What can hang from each mark:
k_565: k_118 k_622 k_684
k_734: k_684
k_358: k_622
k_622: k_512
k_512: k_622
k_118: k_307 k_358 k_565
k_684: k_358 k_565

Each row was made from one small tree. The marks that hang from a mark follow it in brackets, in the order of their numbers. Every link used is in the known rows. Write each row's tree.
In the rows, 128 means zero.
Known rows:
k_684{k_565{k_118{k_307 k_358} k_622{k_512}}}: [169  96  86  75 108 175 110 160 131 166  92 126  94 198 120 103 166]
k_118{k_307 k_358 k_565{k_622 k_684}}: [146 103  84 114 114 136 123 160 126 166  74 128 114 244 138 172 193]
k_734{k_684}: [133 101 167  96 160 142 117 129 122 158 118 126 164 175 162 117 154]
k_684{k_358 k_565{k_118{k_307}}}: [186  79 146  94 150 149 139 150 120 176  89 120 116 107 158 105 136]
k_565{k_118{k_307 k_358} k_622{k_512} k_684}: [116 101  72 107 107 171 109 167 125 176  88 126 103 238 133 125 177]
k_565{k_118}: [174  89 168  91 157 156 120 147 123 179 107 130 148 165 130 125 138]
k_565{k_118{k_307} k_622{k_512} k_684{k_358}}: [131 105  91 112 124 159 119 172 125 173  95 122 114 151 157 115 169]
k_684{k_358 k_565{k_118{k_307} k_622}}: [204  90 122  84 130 155 125 135 123 175  77 120 112 119 141  91 157]
k_512{k_622}: [161  98 140  97 124 143  93 131 132 165 124 129 148 156 140 143 164]
k_565{k_118{k_307 k_358} k_684}: [121  81 114 121 134 155 125 154 113 184  81 126 112 234 150 133 157]
k_734{k_684{k_358 k_565{k_118}}}: [151  98 162  69 152 151 135 123 116 159 111 114 155 100 155  81 137]
k_684{k_358{k_622{k_512}} k_565{k_118}}: [164 109 153  73 170 158 134 190 131 144 158 123 126  64 118 132 128]
k_734{k_684{k_358 k_565{k_118 k_622{k_512}}}}: [146 119 122  55 128 168 119 133 125 148 121 114 144 104 138  71 159]
k_684{k_358 k_565{k_622{k_512}}}: [168 103 119  84 125 161 118 149 136 146 126 119 127  86 130 126 173]
k_565{k_118 k_622}: [191  99 143  84 137 163 106 133 127 176  95 129 144 178 110 111 159]
k_734{k_684{k_565}}: [143  87 170  79 153 154 125 131 123 150 121 122 150 147 164 107 160]
k_565{k_622}: [181  98 141 100 137 153 106 131 131 166 103 131 144 175 123 133 174]

Which tree is each row?
[122 114  68 109 108 144 119 186 134 157  97 129 108 237 139 178 193]
k_118{k_307 k_358 k_565{k_622{k_512} k_684}}
[177 105 120  67 126 173 119 153 131 157 118 119 127  91 118 102 158]
k_684{k_358 k_565{k_118 k_622{k_512}}}
[129 123 102 103 124 142 128 179 136 146 122 121 141 128 138 178 186]
k_118{k_565{k_622{k_512} k_684{k_358}}}
[139 126 163  94 182 120 129 143 120 143 141 124 163 111 146 129 136]
k_734{k_684{k_358{k_622}}}
[168  81 143  77 133 166 127 136 121 169 102 123 126 174 113 120 146]
k_684{k_565{k_118{k_358}}}
[139 118 137  70 173 148 134 186 125 144 139 120 124  99 161  92 127]
k_734{k_684{k_358{k_622{k_512}} k_565{k_118{k_307}}}}
[145 112 135 121 175 111 148 202 125 154 118 128 126 132 158 195 153]
k_118{k_307 k_565{k_684{k_358{k_622}}}}
[167 102 119 109 139 120 133 161 128 167  87 132 123 218 140 174 151]
k_118{k_307 k_358 k_565}
[151 100 124 104 131 157 121 134 117 176  91 119 141 141 130 119 171]
k_565{k_118 k_622 k_684{k_358}}
[165  98 145  71 131 159 112 117 127 149 108 122 147 162 145  93 181]
k_734{k_684{k_565{k_622}}}
[122 118 134  53 155 165 122 169 124 137 152 124 131 167 117 106 136]
k_734{k_684{k_565{k_118{k_358{k_622{k_512}}}}}}
[184 100 104  80 123 164 122 163 131 165 100 121 107 109 142  96 156]
k_684{k_358 k_565{k_118{k_307} k_622{k_512}}}
[163 107 134  73 131 146 122 107 121 148 107 115 149 111 150  88 174]
k_734{k_684{k_358 k_565{k_622}}}
[127 100 117  96 127 180 108 171 128 167 115 126 133 185 130 130 179]
k_565{k_118 k_622{k_512} k_684}
[182  95 131  64 125 185 109 162 135 159 120 126 125 142 116 106 167]
k_684{k_565{k_118 k_622{k_512}}}
[137 113 113 110 159 139 117 192 132 152 136 135 108 194 129 163 142]
k_118{k_307 k_358{k_622{k_512}}}
[204  94 136  72 129 160 124 127 125 167  96 119 134  99 117  99 159]
k_684{k_358 k_565{k_118 k_622}}
[165 123  78  94 115 136 114 175 140 156  98 132 114 221 124 164 175]
k_118{k_307 k_358 k_565{k_622{k_512}}}
[176 104 121  71 131 150 124 119 118 165  78 116 130 134 160  60 156]
k_734{k_684{k_358 k_565{k_118{k_307} k_622}}}
[127 110 107 100 125 167 117 159 124 164 116 119 136 129 133 124 171]
k_565{k_118 k_622{k_512} k_684{k_358}}
[170 104 137  81 171 152 135 204 130 154 135 125 108  84 140 125 125]
k_684{k_358{k_622{k_512}} k_565{k_118{k_307}}}
[139 107  97 108 127 147 121 199 139 158 105 130 118 201 158 174 193]
k_118{k_307 k_565{k_622{k_512} k_684}}
[142  96 160  83 150 141 135 123 119 147 119 115 154  96 166 104 153]
k_734{k_684{k_358 k_565}}
